Known rows, with every way that one mark hangs from another
Q118[Q378]: [-0.416  0.068 -1.305  0.378 -0.726  0.707  0.024 -1.576 -1.896 -2.085
 -1.623 -0.685 -0.138 -0.152  0.610  0.797 -1.145 -1.144  0.235 -1.041
  0.799]
Q946[Q118 Q378 Q858]: [-1.483 -2.771  2.564  0.890  1.940  2.332  1.205  4.018  2.770  0.557
  1.529 -1.478 -0.335 -3.680  1.807 -0.768  0.112  0.489  1.993 -2.400
  1.411]
Q946[Q118 Q378[Q874] Q858]: [ 0.320 -1.107  2.674  1.596  2.707  3.805  1.708  4.738  1.175 -0.022
  1.483  0.399  1.520 -3.957  1.957  1.082 -0.239 -0.084  3.464 -3.258
  1.437]
Q378[Q118[Q743] Q874]: [ 1.517  3.419  0.054  1.250  2.311  4.956  2.467  1.549  0.384  0.972
 -1.764  2.856  3.088  0.593  0.717  2.794  2.009 -1.869  0.622 -2.267
  0.327]
Q204[Q378]: [ 0.915  0.975  1.154 -2.376  2.200  0.314 -1.654 -0.161 -0.932 -1.057
 -0.584 -0.705 -1.527  1.111  2.051 -0.634 -0.477 -0.164 -0.169  0.550
  2.490]
Q858[Q946]: [-1.404 -1.464 -0.641 -0.273  0.173 -1.063  0.249 -0.209  2.053  1.047
 -1.545  1.225  0.336 -1.880 -1.086  0.809 -0.910  0.086  0.458 -0.618
  1.326]
Q204[Q378[Q118 Q874]]: [ 2.625  3.858  0.843 -0.850  3.483  3.584  1.011  1.657 -1.634 -1.987
 -1.463  0.185  1.064  1.343  4.019  2.053  1.640 -1.518 -0.199 -1.538
  4.063]
Q778[Q378[Q118 Q204 Q874]]: [ 3.340  2.996 -2.845  2.985  1.019  3.217  2.962  1.783 -1.513 -3.950
  3.215  2.646  1.546  1.386  2.853  3.998  3.943 -5.331  2.544 -4.948
  2.293]
Q378[Q118 Q874]: [ 1.969  3.234 -0.375  1.609  1.461  3.523  2.856  2.021 -0.716 -1.033
 -0.944  0.954  2.950  0.266  2.215  3.018  2.325 -1.400  0.229 -2.298
  1.601]
Q778[Q378[Q204]]: [ 1.536  0.070 -2.492  1.458 -0.296  0.182  0.358  0.002 -0.835 -3.082
  4.215  1.780 -1.210  1.227  0.907  1.231  1.793 -4.031  2.274 -2.781
  0.885]
Q946[Q378[Q118[Q743] Q874]]: [ 2.649  1.657  3.874  1.017  0.305  4.589  2.025  2.798 -1.605 -0.840
  0.895  3.547  2.943  0.010  0.970  3.621  2.005 -0.587  1.722 -2.237
  1.786]
Q204[Q378[Q118[Q743] Q874]]: [ 2.276  4.003  1.337 -1.286  4.161  4.812  0.503  1.145 -0.557 -0.209
 -2.251  1.847  1.064  1.653  2.664  1.918  1.289 -2.036  0.250 -1.483
  2.866]
Q778[Q378[Q204 Q874]]: [ 3.500  1.777 -2.370  2.210  0.221  1.609  0.806  0.728 -2.389 -3.557
  4.248  3.773  0.739  1.112  1.123  3.184  1.414 -4.756  3.854 -3.830
  0.970]
Q946[Q858]: [-1.714 -1.203 -2.167 -0.702  1.488  1.573  0.513  0.712  3.300  1.459
 -1.847 -0.572  0.962 -0.738 -0.551 -1.058 -0.346 -0.337  0.093 -1.897
 -1.885]
Q874[Q378[Q118 Q204]]: [ 3.136  1.031 -1.357 -0.510  0.092  0.664  2.028  2.198 -0.123 -0.998
  0.670  0.960  1.324  1.033  3.507  2.526  3.712 -2.519 -0.006 -2.124
  2.026]
Q778[Q378]: [ 0.368 -1.145 -0.052  1.396 -1.058 -0.180 -0.697 -0.005 -0.911 -2.565
  2.511 -0.240 -0.910  1.004 -1.298  1.432  1.825 -1.281  1.956 -2.290
  0.069]
Q512[Q743]: [-1.141 -0.444  1.951  1.390 -0.878 -0.384  0.977 -0.154 -0.389 -0.074
 -0.694  1.852  0.454 -1.584  3.070 -0.491  1.750  0.453 -0.330  0.610
 -1.592]
Q118[Q378[Q204 Q874] Q743]: [ 2.219  2.904 -3.041  0.579  1.645  4.210  1.142 -1.464 -2.181 -0.803
 -0.791  5.381  1.566  0.147  1.454  2.507 -2.001 -5.236  2.454 -2.537
  0.368]
Q118[Q378[Q204] Q743]: [ 0.205  1.226 -3.084 -0.059  1.009  2.646  0.660 -2.049 -0.604 -0.298
 -0.853  3.395 -0.308  0.277  1.314  0.455 -1.573 -4.642  1.000 -1.624
  0.214]
Q378[Q204 Q874]: [ 3.514  3.107 -2.604  0.718  1.519  1.943  1.768  0.721 -1.683 -1.111
  1.986  4.354  1.749 -0.055  2.812  2.057 -0.400 -3.982  2.073 -1.890
  0.903]
Q778[Q378[Q118[Q743] Q204 Q874]]: [ 2.908  3.085 -2.496  2.557  1.699  4.618  2.697  1.352 -0.469 -2.179
  2.527  4.399  1.555  1.747  1.530  3.755  3.488 -5.829  2.806 -4.921
  1.258]
Q858[Q946[Q378[Q118[Q743] Q204]]]: [ 0.298 -0.602  0.602 -0.024  0.711  2.146  2.530  1.837  1.994  0.302
  0.727  4.455  1.054 -1.598  1.732  2.381  1.291 -2.278  1.146 -2.469
  3.684]

Rows
[ 0.358  2.351  1.252 -2.103  3.466  3.383  0.104  0.474  1.052  0.348
 -2.357 -0.077 -0.651  1.725  2.404 -0.006  1.735 -1.219 -1.207 -0.447
  2.888]
Q204[Q378[Q118[Q743]]]
[ 2.858  1.283 -0.836 -0.874  0.821  1.930  1.493  1.755  0.772  0.884
 -0.049  2.666  1.359  1.444  2.131  2.382  3.414 -2.810  0.338 -2.007
  0.989]
Q874[Q378[Q118[Q743] Q204]]
[ 1.711 -0.757  1.731 -0.251  0.530  3.280  0.810  2.932 -0.303 -0.710
  0.690  2.239  2.960 -1.388 -0.150  2.030 -0.591  0.058  2.695 -3.018
 -0.422]
Q946[Q378[Q874] Q858]
[ 0.732 -1.756  0.539 -0.452 -0.508 -0.578  1.021  1.228  0.343 -0.950
  2.184  3.865  0.334 -2.169  1.301  1.892 -0.633 -1.426  1.912 -1.485
  3.378]
Q858[Q946[Q378[Q204]]]
[-0.877 -1.464  0.648  0.468  3.540  4.041  1.869  3.500  3.787  2.029
  2.298  2.450 -0.547 -3.299  2.507 -1.054 -0.243 -2.867  2.843 -3.043
  0.943]
Q946[Q118[Q743] Q378[Q204] Q858]
[ 1.676  0.233  1.521 -0.793  0.085  1.669  0.500  1.817  0.917  1.306
 -1.800  0.743  1.609  1.216 -0.126  2.438  3.389 -0.198 -0.161 -1.351
  0.212]
Q874[Q378[Q118[Q743]]]
[-0.458 -1.321  1.220 -0.011  0.670  3.306  2.631  3.289  2.312 -0.664
 -0.362 -0.644  1.912 -0.775  1.471  0.848  2.338  0.187 -0.004 -3.242
  0.937]
Q946[Q378[Q118] Q858]
[ 1.359  1.287 -2.817  2.271  0.349  1.769  2.501  1.035  0.091 -3.520
  3.139  0.640 -0.341  1.649  2.674  2.206  4.351 -4.670  1.038 -4.078
  2.297]
Q778[Q378[Q118 Q204]]
[ 4.378  1.408  1.418  0.606 -0.173  1.969  1.350  2.165 -3.561 -2.655
  4.121  4.865  1.759 -0.522  2.860  3.158 -0.123 -2.383  3.181 -1.959
  2.203]
Q946[Q378[Q204 Q874]]
[-1.653 -2.797  4.016  0.753  1.272  0.933  0.401  2.402  2.561  2.089
  0.803  2.116 -0.787 -4.373 -0.309  0.987 -0.858  0.516  2.464 -1.088
  3.120]
Q858[Q946[Q118[Q743] Q378]]
[ 2.683  2.787 -3.466  1.090  0.759  2.595  1.598 -1.054 -3.424 -3.154
  0.206  3.245  1.561 -0.220  3.091  2.640 -1.448 -4.685  2.055 -2.748
  1.681]
Q118[Q378[Q204 Q874]]
[ 1.764  1.948 -0.065  2.650  0.945  4.398  1.536  1.408 -0.505 -1.697
  0.813  2.299  1.871  1.586 -0.737  3.785  3.574 -2.976  2.465 -4.254
  0.435]
Q778[Q378[Q118[Q743] Q874]]
[ 2.820  4.630 -2.654  1.115  3.065  5.370  3.668  1.503  0.379  0.498
  0.121  5.041  2.801  0.678  3.179  2.771  2.006 -5.052  0.965 -3.007
  1.360]
Q378[Q118[Q743] Q204 Q874]
[ 3.149  4.461 -3.097  1.612  2.355  3.954  4.150  1.902 -0.741 -1.598
  0.886  3.089  2.605  0.356  4.577  3.033  2.490 -4.530  0.682 -3.096
  2.534]
Q378[Q118 Q204 Q874]
[ 1.385  0.395  1.315  0.643  1.282  4.821  3.047  3.988  0.802 -1.202
 -0.261  1.214  3.737 -1.007  1.692  2.845  1.895 -0.512  1.432 -4.211
  1.022]
Q946[Q378[Q118 Q874] Q858]
[ 1.274  2.225 -2.249  2.671  2.737  2.788  2.283  0.818 -1.570 -1.953
  1.187  1.053 -0.108 -2.815  4.840  1.490 -0.997 -4.390  2.520 -2.730
  3.386]
Q946[Q118[Q378[Q204 Q874]]]
[ 1.127  1.868 -0.589  0.619  0.751  3.861  0.007 -1.525 -2.181 -0.300
 -2.325  3.385  1.874  0.060 -0.746  2.350 -1.978 -2.360  2.032 -1.842
 -0.556]
Q118[Q378[Q874] Q743]
[ 1.390 -0.018  2.420  0.947 -0.169  1.942  2.379  2.824 -0.290 -1.332
  0.039  2.840  2.999 -2.017  0.965  4.339  1.271  0.061  1.775 -2.855
  3.935]
Q858[Q946[Q378[Q118 Q874]]]
[-1.273 -2.968  3.669  1.186  0.626 -0.344  0.700  2.812  1.600  0.163
  1.588  0.271 -0.812 -4.687  1.085  1.169 -0.499  0.883  2.205 -1.058
  4.321]
Q858[Q946[Q118 Q378]]
[ 0.272  1.330 -0.084  2.752  1.947  2.611  1.280  0.949 -1.604 -1.545
 -0.467 -0.768  0.022 -2.857  2.814  1.563 -0.954 -1.937  2.055 -2.000
  2.625]
Q946[Q118[Q378[Q874]]]
[ 0.902  1.354 -2.483  1.826  1.020  3.083  2.040  0.633  1.088 -1.671
  2.476  2.441 -0.243  1.788  1.418  1.979  4.004 -5.124  1.410 -3.986
  1.240]
Q778[Q378[Q118[Q743] Q204]]
[ 0.604 -0.341 -1.230 -0.021  1.373  3.711  3.574  3.304  2.308 -1.156
  1.397  1.340  1.671 -0.650  3.759  0.867  2.334 -2.662  0.458 -4.004
  1.705]
Q946[Q378[Q118 Q204] Q858]
[ 0.813  0.086  3.825  0.402 -0.206  3.033  1.600  2.085 -0.019 -0.402
  0.839  1.616  1.095  0.172  0.706  1.727  2.274  0.021  0.390 -1.327
  1.713]
Q946[Q378[Q118[Q743]]]
[-0.180  1.557  0.406  2.306  2.785  3.944  0.892  0.436 -0.557  0.607
 -1.265  1.194  0.185 -2.652  1.335  1.267 -1.479 -2.399  2.518 -1.949
  1.365]
Q946[Q118[Q378[Q874] Q743]]
[-0.647 -1.699  1.892  0.761  2.016  1.242  1.350  2.438  2.545  1.587
  2.304  3.829 -1.046 -4.300  1.735  0.937 -0.727 -2.044  2.961 -1.514
  3.884]
Q858[Q946[Q118[Q743] Q378[Q204]]]
[-3.577 -1.172 -1.841  0.911  3.757  4.405  1.014  0.609  4.238  2.314
 -3.176 -1.142 -0.603 -3.182  0.461 -1.513 -1.538 -2.132  1.312 -2.970
 -0.582]
Q946[Q118[Q378 Q743] Q858]
[-1.165 -0.246 -0.654  2.021  2.085  1.366  1.425  0.853  0.643 -0.331
 -1.920  0.447  0.362 -4.606  1.373  2.200 -1.801 -1.509  2.326 -2.491
  3.729]
Q858[Q946[Q118[Q378[Q874]]]]
[ 0.619  2.674 -2.721  0.394  2.339  3.606  3.180  0.673  2.225  0.967
 -0.031  2.958  0.717  0.946  3.017  0.620  2.441 -4.358 -0.543 -1.942
  1.193]
Q378[Q118[Q743] Q204]
[-1.579 -0.173 -0.278  1.719  2.754  2.654  1.032  0.434  1.658  1.450
 -2.611  2.327  0.502 -4.042  0.146  1.967 -2.152 -2.053  2.695 -2.328
  2.535]
Q858[Q946[Q118[Q378[Q874] Q743]]]
